Each row was made from one walk, in order. Every step used is in the known rows, and no mark comes twice. Write each row's walk.
Known rows
t > f > s: [ 45 -27  24 -39 -14  57  38  -8  13  52 -21   8   7 -14 -53  12  -7   7
  50 -11 -14 -19 -25   7  32 -22  10 -39 -33  18  23   9 -20  11  -5  -5
   1  16]
t > f > h > v: [ 10  -3 -18   0 -15  10   4 -55 -52  20 -31  -4 -19  -8  21 -18   2  76
  13  10   5 -99 -41  30   1  27 -42 -12  12 -14   6  20   4   9 -20   6
 -13  63]
t > f > h: [ 21  -3  10 -26 -34  32 -11 -31 -33  40 -15   5  37 -25 -17 -26   6  43
  -5   0  -6 -36 -34  18   5  22 -45 -42 -17  -3  21   1   8  -6  11  -6
  29  42]
k > p > g: [ 74  -3  -5 -15  52 -13   9  -3  -2  59  21  -8  18  11  30 -17 -23  -4
  62   6 -24  25  16  33 -66  12  -6  -5 -10   6 -25 -27  -4 -16  35  -6
 -33 -57]
s > p: [ 30  17  29  26  11 -22   0 -19 -22 -16 -10 -65  -6 -25   0  -7 -11 -29
 -22 -48  16 -13  24 -15  13 -17  -7  14   4 -36 -22 -12   2   9  16  -8
  15 -47]
e > j: [-13  58  20  15 -20  58  24   2  21   3  19 -14 -36 -16   3  -6  -7  -5
 -11 -14  18   4  25  33  20   5  59  -1   1  13  -9 -26 -13  -6 -34  -2
 -12  32]
v > h > f: [-40  -6  -3  -9   1 -22  -3 -40 -39 -28 -13  28 -26 -22  30 -10  19  21
  -2   3 -42  30 -15  -3 -14   9  19   9   2   1  48  16   5  15  24  18
   9  27]
r > h > v: [ -3 -13 -35  19  -9 -16   5 -45 -37 -21  -5 -15 -42  10  26  33  -1  46
  16  20  16 -99 -23   8  14   2 -29  16  24   8  -7  24  26  11 -35  -2
  -5  45]
u > r: [ 19   3  26  25 -35 -56   7  18  35   5 -23  20   4  -2  15 -27  -7  27
  33   7 -13  31 -12 -16  37 -16  18 -21  -1  11  20 -34 -15  -6  -7  -5
  25 -21]
t > f: [ 18  19  44 -13  -6  54  -3  -8 -38  28 -17  32 -14 -32  -5  -8 -18   8
  39 -10  -8   3 -19   6  19 -13  -8 -16   1  -6  26  18 -18 -20  21  24
  15  28]
h > z > j > e > k > p > s > f > t: [-24  -5   3  13  23  53   8  17   1 -13  19  10   4  20 -47  16  34  -1
   1   5   4   4   6  24 -18  23  -2 -33   8   4   5  67 -24 -20  15   6
 -10  23]
p > s > f: [ 15 -31   3   6   6  18   2 -49  51 -49  27  -3 -31   4 -47  26  54   5
  45  25   3   5 -18  37  34 -34  46 -14 -18  33   4  17 -26   8  -8  39
 -11  -1]
f > h > z > j > e > k > p > s: [ 29 -24 -42 -40 -22  -2  13  12  72 -25   4  14  44 -12 -27  11  -8 -30
  14  -5  15  18  29  32 -20   0  14  12  -8  47  -3 -36 -27  -2   2  -2
 -43   4]
j > e > k > p > s > f > h > r: [-36 -21 -37 -21 -18 -39 -17   7  19 -49 -31  37  54  -3   2 -24  48   0
 -33  24 -28  15 -37  24 -15  11 -15   4  13 -18 -10 -21   2  17  -4   7
 -17  -5]
z > h > r: [-55  -6   8 -11   1 -57 -28  60 -10 -12  -3  26  11   0  40  -6  -8   3
 -46  35 -26 -13 -24  -3  -7  14 -15  18  35  -8  -9  -9  18  10  -4  13
  29   1]
k > p: [ 71   0   8  -4   7 -25   6  13   1  32 -24 -12  13 -26  20  13   2 -24
  15 -22 -55  27  34  11 -45  -5   9  -8  20   7 -16 -43   9 -28   4  -3
 -13 -24]
b > r: [ -5  10  36 -10   8 -26  15  49  11  36  -4  47  17 -19  16 -21 -12  45
  37   2 -26  34   7 -17  13  -8  22  19   8  11  -2 -16   8  -4  -5  15
   3 -18]
b > r > u: [ -1  57  14  18  35  26  17   7   9  55  -5  35 -27  23   0  34   0  39
   1  33  -2  23   4 -32  -2   9 -13  12   5 -16  -7   7  36  -2 -27 -13
 -21   6]
p > g: [ 34   8   0  -6  44  -1   3 -13 -11  46  36  -7 -12  18  14 -20 -27  15
  54  20  12   4   4  30 -28  -4  -1  -2 -20  -1 -21   0  -3  -4  24   1
 -24 -41]
j > z: [-16  55  19  -5 -14  12 -46  23 -17  30 -18   4 -18   9 -20 -49 -16 -20
 -27   2  21  16  24 -11   4 -33  27 -18   3  28   7   3 -27 -33 -24   1
  63  -7]
r > b: [-36  47  21  44  14  33  -6 -21 -33  42   1 -59 -64  14  30   3   1  18
  -8   9  -4 -11 -15 -17  -3 -13  -9 -18  29 -15   4  -1  31 -27   8 -18
  26   3]
g > p > s: [ 50 -16 -12  -4   5  -5   4   0  56   6  15   5  13 -24 -42  39   0   4
  50 -26  53  12  -9   6 -17  -2  -2  -3 -27   9  -2 -43 -35  20   2  17
  -5  -6]
v > h: [  9   6 -13  -8 -39 -27  22 -38  -5 -28  15  16   5 -23   2   0  11  35
 -39   0 -28  -3  25  -1 -12  20   9 -27 -24  35  25  -7  14 -12   6  17
  20  21]
j > e: [-11  25 -18  13  -3  22  21  27  30 -23 -11  -2  -1 -10  -7  18 -39  -8
 -17  33  12   7  28   7   6 -51  13  42 -23  11 -21 -21 -11 -46 -23   7
 -20 -10]
e > k > p > s: [ 60 -14 -27 -30 -18  -6   5  -3  59 -14  -3  12  21 -27 -37  22  10 -29
  39 -19  -1  20  29  28 -25 -30  21   2  -8  29  -4 -40 -16   9   3  10
 -35  -3]
t > f > h > r > u: [-28  50  -3   5  15  25  -9 -17 -25  37 -35  33 -10  27   2  23  21  23
 -46  42   1  -1 -41 -11 -14  34 -55 -10  20 -47   1  11  36  12 -19 -21
 -14  32]
h > r: [-50  11  14  -4   0 -57 -20  37 -24  -8 -36  32  -3 -10  29 -15  10  -5
 -26  13 -23  21 -23   6   0  -4   5  17  45 -31 -13 -17   9  12 -12  11
 -10 -12]
z > j > e: [-32  18   1  15   2  64  39  36  46 -17  32  -1   4  -1  -1  29 -63 -11
 -18  22  17  35  31  15  11 -19  23  49 -15  21 -31 -15  -8 -48 -26   5
 -33  -5]
z > j > e > k > p: [ 45  15 -22   2 -14  13  19  26  17  -7  -2   9  27 -24  18   5 -10 -52
  -1 -31 -48  48  62   1 -44 -16  15  17   5  -8 -28 -32  16 -29   4  -1
 -35 -18]
e > k > p: [ 67  14 -13  -1 -18 -22  -2   7 -13   8 -20   2  13 -32  19  -6  21 -44
   7 -40 -60  30  53  -2 -46 -20  12  -9  14 -20 -17 -28  27 -10  12   1
 -20 -16]
z > j > e > k: [-26  37 -26  18 -37  46  13  17  11 -43  27  16  -8 -13  -4  -4 -18 -37
 -23 -13   2  28  55  -6   8 -42  26  33 -15 -24 -28  11  20 -11 -12  10
 -33   6]
g > p: [ 53   9   8  35  14 -20  -3  12 -18  35   6  -9   0 -27   9  21   6   3
  24 -52  18  22   0 -33 -33  17 -19 -16 -13 -50 -15 -34  -1   7  10  10
  23 -22]
v > h > f > s > p > k: [ 47 -27  -4  -2  17 -14 -38 -29 -16  -7  -2 -16  20   4 -31 -25  11 -18
   7 -61  25  -6 -10 -32 -18 -22 -14  14 -48 -64  -8  -7 -11  52  17  24
 -18 -33]

Which walk is each row?
[ 66 -19   5   5  16  -8 -41 -13  -8  12  -2 -33  16   7 -41 -19   2 -28
  12 -63  39 -16   0 -28  -7 -39 -13  14 -45 -69 -29 -14  -9  44   2  20
 -24 -45] : f > s > p > k
[  5 -26  -8  11 -48 -38  -2  -3  25 -25   7  13  24  12   1  23   0  16
  23  19   6 -13 -29 -28  42  -8 -25 -14  -2  36  21 -11  22  -2  -7 -28
  59   0] : u > r > h
[ 64 -23 -13 -31   0  -8  11   1  68   3  -5   2  23 -22 -36  35  -4 -16
  44  -6   2  17  15  37 -25 -18  18   4  -5  49  -2 -51 -27  -4  -1   9
 -31  -8] : k > p > s
[-40 -30  18 -13  -2   8   9   3  20  -3  44  -5  -7  21   7  -3  -9  -3
 -10   9  22  13   2  31  35  53  28  -8  23  44   2  22 -15   3  -8   0
 -19  18] : p > s > f > h > z > j
[ 49 -24   6   4  26  -8 -46 -17 -19   8 -10 -26   9   5 -30 -22   6 -29
  22 -61  33  -4 -13 -29 -10 -38 -11  22 -38 -77 -19  -6 -12  54  11  22
 -24 -40] : h > f > s > p > k
[-75  35  17  16   8  19 -24 -11 -51  37 -26 -19 -17  14  42 -28  13  33
 -29  18 -16 -11 -66 -14 -11  25 -49 -24  48 -35  16  -5  27 -11  21 -22
  35  15] : t > f > h > r > b
[ 46 -33   3  -1  26  -8 -49  -4 -12   6   7 -28  16  11 -26 -20  -3 -25
  11 -51  30 -21 -14 -33 -14 -29 -20  25 -44 -66 -16  -2  -8  51  13  22
  -5 -34] : z > h > f > s > p > k
[-46  60  -4  12  26  14 -27  23  -5  27  -9  27 -28  45  11  24   0   1
 -66  58   8  -3 -14 -29 -18  22 -35   6  22 -20  -6  14  30  -1 -30 -17
  20  17] : j > z > h > r > u
[-22  -7 -10 -20 -19 -84 -27   8 -42   9 -42 -13 -10   6  31 -42   9   2
 -39  23  12 -41   8   6  23  23  -4 -21  27  17  18  13  -6  -1   1 -16
   5  17] : f > h > z
[-39  30 -39   7 -45  15  16  13   4 -64  22  28  -4  -9  11 -19 -13 -35
 -44  -7   1  24  62 -13   8 -18  28  28 -14  -5  -8  17  11 -12  -1  10
 -28  15] : v > h > z > j > e > k
[ 31  -5 -32  -4 -15  -5   9  13  10 -26  -6   7  31  -9  24 -13  16 -48
 -13 -15 -48  34  47   6 -33   3  12   2   8  -1 -16 -15   8 -24   9  -4
 -30 -14] : s > f > h > z > j > e > k > p
[ 60 -14   4 -10  51  -1  25 -26   4  39  30 -50  15  19  -9 -23 -31  -6
  48 -17  24 -14   3  15 -17   0 -12  -3 -38 -11 -26  -6 -13  22  36 -24
 -18 -75] : f > s > p > g
[-51   5  29  11  37  31 -23  32 -68  44   2   1 -15   5  -8   9   5  35
 -13  11 -14 -25 -23  -1 -34  27 -37 -21  17 -28  26  72  12  -3  25  -7
  43  45] : z > h > f > t
[  3  -2  22  -7  12  22  11  -4  11  -5  -5 -61   7  -4 -20 -23 -15 -36
 -17 -42  19 -20  -1 -16  19  -3  12   5 -20  -4   7  -4 -25  32   6 -31
  43 -26] : e > j > z > h > f > s > p
[-52  -5 -11   7   1  33  27  28  36 -36  22  -1   6  18  10   7 -37 -11
 -31  39  20  19  20  19  25   4  23  34  -6  33 -17   6 -21 -44 -19   3
 -28   1] : s > f > h > z > j > e
[-43 -30   2   4  -7 -29 -20 -17 -17 -26 -17  27 -13   3  30   6  10  10
  42  17 -17  24 -52 -21  25 -11  -6  16  16   1  45  13  11  23  15 -13
  36  12] : u > r > h > f
[-47 -22  -4  -3   7  -6 -24 -26 -41 -20  -9  10 -30  -5  21  22  13  -3
  26  14 -16   7 -38 -12  10 -15  -7  25  18  -5  32  27  24  22  12  -7
  23  22] : r > h > f
[-15  10  32  35  25  44  -5  -5 -46  20   8 -10 -23  13 -45  15  50  31
  -3   5 -11 -18 -12  15  -9  11 -12 -56   7 -26   4  76   4 -18   8   9
  21  23] : s > f > t
[-78  34   7  25   7  -3 -23  -8 -44  32 -24 -35 -22  20  45 -21  18  30
 -43  22 -15 -13 -56 -13 -15  21 -40 -19  48 -35   5 -13  38  -7   8 -28
  30   6] : f > h > r > b
[ 23 -26  12  -6   8 -14  29 -38  -4 -18 -19 -54  12 -19 -19  -5   3 -19
  -8 -50  -6 -12  -3 -18  14  -5   2   0 -21 -16  13  -4  -8  40  21 -20
  13 -36] : v > h > f > s > p
[-50 -17  23  -4  -5   2   6  25  -6  -3  45  -2 -21  21  30  20 -35 -23
 -13   3  20  12  17   3  37  43  18  10  41  42  -2  26   8  -8  -7 -13
  -3  15] : r > h > z > j
[-12 -17 -25  10  -2 -24  12 -21 -25 -12  -4  14 -22  10  34  19  -5  67
  34  22   7 -82 -27  -4  17   9 -27  27  26  13  -4  19  26  13 -32   0
  -5  36] : b > r > h > v
[ 13 -25 -10   3 -24   0 -11 -54  -7  -2   7 -26  14  -1 -25 -12  58  40
 -18  20 -19 -33 -29  26  15  10 -10 -45 -20   2   2  12  20   5  -8   1
  20  17] : s > f > h
[  8 -39 -27  -9  -4  12  22 -33  67 -85  33  21   4   8 -21  15  45 -20
  21  17 -16  32  13  31   8   2  48  -6 -15  54  10  11 -36  -8   9  36
 -28  -2] : v > h > z > j > e > k > p > s > f
[ 69 -18  15  -2  18  15 -41 -15 -16  16  -6 -18  20   1 -42 -23  -3 -26
  26 -65  40 -15 -12 -28  -5 -35 -23   9 -46 -71 -19  -6 -19  40  13  26
 -17 -34] : t > f > s > p > k
[-11 -21   0 -13 -18 -18   2  19   8  -5  20  32  31  -1   0  28  -6  28
  26  17  -5 -11 -15 -30  26  -2 -22  13   4  35   8   2  36  -1  -6 -16
  44   3] : b > r > h
[-43 -19  -3 -21  -6 -85 -17  38 -26 -16 -21  27  -5  14  42 -11  -5  -5
  -1  31  12 -22   7 -29  43  13  -1  10  41  43  25  24   1  -3   4 -14
  22   3] : b > r > h > z
[-34 -15 -23   6   8  35  29  29  61 -39  30   5  21  14  -2  18 -37 -11
 -12  25  42  27  10  13  12  16  12  33 -18  33 -14  -9 -38 -32 -12   4
 -26  -3] : g > p > s > f > h > z > j > e
[ 30   8 -33 -10 -22 -18  21  22  10 -29  -6  19  30 -20  34  -9  -5 -50
 -23 -24 -50  44  68  -4 -44   7  15  10   7  11  -9 -26   7 -30  15   0
 -30 -11] : v > h > z > j > e > k > p
[-10  -3  21  19  24  50  -1  -9 -11   8  14  -3 -13  13 -70  25  48  32
  14  10   9 -20 -19  29  -6   8  -7 -52  -3  -3  11  67 -15  -9   8  12
  13  29] : p > s > f > t
[  4 -44  -9 -36 -10   3  36 -29  13  12 -18   4  -2  -6 -28  10  18  15
  21  -3 -37   0 -23   1   9  -8  29 -21 -33  24  39   7  -3  34  -3  -9
  -3  13] : v > h > f > s
[-16  28 -24  17  26  10  -7 -26  12  13 -15  24  -5  35 -15  41  47  22
 -32  37  18   8 -48 -11 -22  42 -49 -12   6 -44  -8  -2  23  27 -22 -15
 -18  15] : g > p > s > f > h > r > u
[-44  -2  38   0   7   0  11  32  -9  14  32  -4 -35  13  35   0 -38 -21
 -12  -5  12  28  29  13  29  36  40   8  42  27  -7  20  -7  -9  -9   0
 -23   7] : h > z > j
[-53  -3 -10  10 -10  14  32  51  51 -41  18  15  14  21  23  15 -64 -17
 -16  39  29  28  20  -5  35  -1  14  46   0  44  -6  -8 -23 -45 -18 -12
 -12  -5] : u > r > h > z > j > e
[-29   0 -11 -18 -21 -94  -3  -1 -34 -32 -25  15 -24   0  43 -33   7   0
 -45  20  -4 -16  34  -9  17  29  22 -16  22  44  37  17 -15 -11  14   9
   8  17] : v > h > z
[ 48 -14  22   2   4  -7  28 -20  10   3 -16 -74  11 -17 -35   4  -7 -30
  -6 -52  13 -29  12 -14  24 -21   2  -5 -21 -18 -16 -15  -4  29   4 -26
   8 -49] : f > s > p
[-29  39  11  -8 -18  38 -32  51  22  13  47 -11  -4  18   4 -27 -38  -5
 -53  27  21 -38  21  -5   1  11  17  -9 -12  59   8   0 -13 -30 -23  -3
  95  29] : e > j > z > h
